What can hang from each mark:
z453: z312 z316
z648: z19 z282 z453
z304: z19
z312: z56 z282 z453
z316: z453
z282: z312 z316 z648
z19: z304 z648

Each row was made from one small tree. The marks that hang from a mark follow it in brackets, in the order of their numbers. Every link used is in the known rows. Write each row's tree.
In the rows, 128 means zero.
Known rows:
z312[z56 z282 z453[z316]]: [104 102 122 163 157 130 131  49 105 122 124  75 182 130  98 142  78 157
 137 113 170 118 143 177]
z316[z453[z312]]: [122  92 114 120 114 130 112 137 153  89  92 104  90 142 115 121 129 123
 154  88 123 138  89 132]
z453[z316]: [135 119 112 138 122 135 125  85 117 131 122  92 129 140 102 144 125 128
 127 131 128 126 122 114]
z312[z282[z316 z648] z453]: [119 141 131 156 159  89 183 136  56 154 119 157 186 135 144 113 142 181
 157 118 174 118 134 114]
z453[z312[z56] z316]: [127 105 109 153 130 133 106  40 137  93 120  50 116 144  90 132  94 117
 144 140 135 150  89 173]
z312[z56 z453[z316]]: [127  94 136 145 153 145 118  43 135 106 108  85 160 133 103 128  84 134
 138 131 163 122 144 167]
z312[z56 z282[z316[z453]]]: [125 118  96 168 155 103 116 143 148 138  93  91 160 154 101 107 108 164
 131  99 156 150 115 144]
z304[z19[z648[z282 z453[z316]]]]: [ 95  68 146 105 141 123 133  96  84 180 143 113 128 128  74 127 136 161
 124  60 157 157  80  65]
z19[z304 z648[z282[z312 z316]]]: [132 154 121 121 155 105 166 142 125 161 111 233 130 166  84 112 175 122
 153  64 166 186  48 103]
z316[z453[z312[z56 z282[z648]]]]: [124 100 132 159 139 100 142 116 130  94  99  73 156 154 133 118 108 142
 160  88 131 149  96 166]
z648[z19 z282[z316] z453]: [111  80 163 130 131 108 147 139 100 171 131 181 134 129 114  90 154 180
 112  92 179 174  77  50]
z282[z312[z56] z648]: [155 152 157 162 139  97 178  54 129 132 130 138 174 152 162  91 132 121
 136 148 146 147 132 136]
z648[z19[z304] z453]: [129 102 163  95 116 129 140 135 154 124  91 181 153 139 139  87 163 137
 146  82 158 160 102  90]
z19[z304]: [140 136 121 105 129 139 129 144 150 113 113 153 138 151 127 120 142 109
 158 108 131 137 117 132]
z304[z19]: [121 132 129 121 125 120 119 128 108 149 152  97 142 124 137 115 129 153
 138 132 138 143 124 105]
z648[z282[z312[z56]] z453[z316]]: [117  70 156 140 136 122 161  18 122 161 156 131 153 142  89  92 114 141
 113  90 171 147 112  90]
z453[z312[z56 z282[z648]] z316]: [123 120 120 176 138 101 150  51  86 112 131  47 163 151 111 138 109 140
 155 127 136 147  93 170]
z316[z453[z312[z56]]]: [129  85 120 136 131 131  96 106 181  77  84  72 107 146 111 112  99 116
 149 101 132 150  97 171]
z19[z304 z648[z453[z312[z56]]]]: [113  92 144  97 148 130 116 107 175  86  72 146 119 145  89 101 129  91
 174  66 150 163  66 179]
z316[z453]: [133 102 121 120 125 133 116 148 157 115  87 120 117 144 124 123 128 130
 131  91 125 130 129 117]
z648[z19 z453]: [118  93 174 119 115 121 141 114 130 139 108 152 144 116 139 102 148 154
 117 108 155 149 115  83]
z304[z19[z648[z282[z316] z453]]]: [ 96  90 143 110 155 100 133 156  81 186 141 163 128 127  85  98 156 174
 131  70 173 176  73  61]
z282[z316]: [137 145 102 140 135 112 127 143 118 148 119 141 133 141 113 108 143 148
 132 138 144 138 109 107]
z304[z19[z648]]: [113 138 130 115 138 113 117 140 120 155 127 118 129 129 115 136 139 143
 138 104 134 162 100 131]

Write each row's tree:
[110 132  98 170 148  94 119 115 110 124 134  81 144 135  97 114 110 156
 149 128 156 159  78 174] : z453[z312[z56 z282[z316]]]
[103  95 152 127 152 125 171  49  94 151 117 180 135 136  77 149 131 137
 132  64 173 147  91 117] : z19[z648[z282[z312[z453[z316]]]]]
[143 168 131 152 138  86 175 164  93 156 100 177 198 167 149 106 179 165
 163 111 158 183  76  95] : z312[z282[z316 z648[z19[z304]]]]
[133 127 133 161 155 100 154  83 126 162 153 159 145 149 108  95 125 148
 118 120 173 173  91 112] : z648[z282[z312[z56] z316]]
[101 105 148  97 136 111 129 130 111 161 115 136 136 118 113 105 146 152
 137  90 149 148 106  96] : z304[z19[z648[z453]]]
[145 110 180 104 120 117 175 132 128 132  86 190 176 148 164  77 177 131
 156  97 154 160 107  77] : z282[z648[z19[z304] z453]]
[110  85 109 125 146 112 119 174 127 125  80 148  74 153  65 132 143 138
 149  50 147 184  30 126] : z19[z648[z282[z316[z453[z312]]]]]
[133 104 187 126 121 105 175 115 105 144 102 163 166 129 169  90 162 152
 129 116 152 149 118  73] : z282[z648[z19 z453]]
[126 104 162 112 129 138 135 149 130 130 131 179 139 147 130 132 147 131
 138  81 154 185  73 108] : z648[z19[z304] z282]
[164 162 136 136 132 101 162 151 120 137  81 180 174 170 155  91 182 140
 162 133 155 182  79  92] : z282[z316 z648[z19[z304]]]
[116 116 159 159 138 107 182  73  59 147 107 122 198 136 148 146 131 178
 141 114 166 139 120 113] : z312[z282[z648[z19]] z453[z316]]
[141 120 191 134 113  85 206  75 106 168 109 198 175 135 176  71 180 154
 129 115 163 155 113  56] : z282[z312 z648[z19 z453]]
[115  96 119 119 153 107 115 184 114 176 107 132 113 153  85 122 147 168
 134  56 158 185  60  83] : z304[z19[z648[z282[z316[z453]]]]]
[104  44 143 131 136 135 124  44 118 114 146  88 110 136  72 113  98 133
 138  91 159 154  80 123] : z648[z282 z453[z312[z56] z316]]
[115 117 120 134 161 112 133 163 105 161 122 167 107 139  79 138 143 138
 121  87 149 173  63 116] : z19[z648[z282[z316]]]
[109 101 136  80 131 126 133 138 153  94  73 181 100 142  90 105 158 100
 177  58 143 150  63 138] : z19[z304 z648[z453[z312]]]
[122 124  90 148 137 100 130 174 127 151  92 118 148 152 103 120 139 172
 134  87 146 141 111 102] : z312[z282[z316[z453]]]
[111  81 140 121 140 115 146 149  95 167 144 170 124 129  97  93 147 164
 121  90 170 143 104  60] : z648[z282[z316] z453]
[110 121 122 165 173 106 135 109 106 132 122 116 181 128 112 112  94 176
 143 120 184 134 132 169] : z312[z56 z282[z316] z453]
[126 132 115 114 160 119 131 177 126 142 104 196 119 160  81 130 160 119
 150  66 158 182  54 119] : z19[z304 z648[z282[z316]]]
[135 138 168 137 140 101 202  69  93 137 116 191 174 133 166  97 147 143
 152 129 163 115 147 110] : z282[z312[z453] z648]
[144 137 104 142 124  99 148 128 152 156  86 161 134 161 119  86 161 147
 138 105 151 145 106  78] : z282[z312 z316[z453]]
[ 95 102 170 121 158 118 177  90 105 145 125 212 130 120 103 134 133 135
 134  61 173 149  95 132] : z19[z648[z282[z312[z453]]]]
[152 110 112 159 146  99 129 123 141 100  70  91 129 169 125  86 129 133
 164 125 147 163  82 139] : z282[z316[z453[z312[z56]]] z648]
[123 136 142 110 142 119 166 118 138 144 120 222 128 154 102 129 160 105
 148  50 151 179  63 121] : z19[z304 z648[z282[z312]]]
[106  94 193 132 136 119 182  74 100 150 137 207 153 118 142 116 135 164
 123  88 186 168 100  97] : z648[z19 z282[z312[z453]]]
[112  88 175 141 131 123 175  33  91 159 133 166 154 131 116 129 134 166
 124  92 185 165  94  91] : z648[z19 z282[z312[z453[z316]]]]
[143 130 152 143 136 112 200  29  83 145 111 153 174 146 140 111 142 144
 156 128 165 115 141  97] : z282[z312[z453[z316]] z648]
[152 148 154 165 165  89 189  58 106 140 102 168 189 150 151  72 131 151
 156 149 190 142 135 125] : z282[z312[z56 z453] z316 z648]
[ 99 130 122 146 152 105 150 139  85 151 121 149 164 121 113 124 126 180
 147 112 176 118 129 125] : z312[z282[z316] z453]
[127 119 133 134 132 127 167  34 108 139 118 149 152 135 115 120 130 143
 143 121 168 113 136 110] : z282[z312[z453[z316]]]
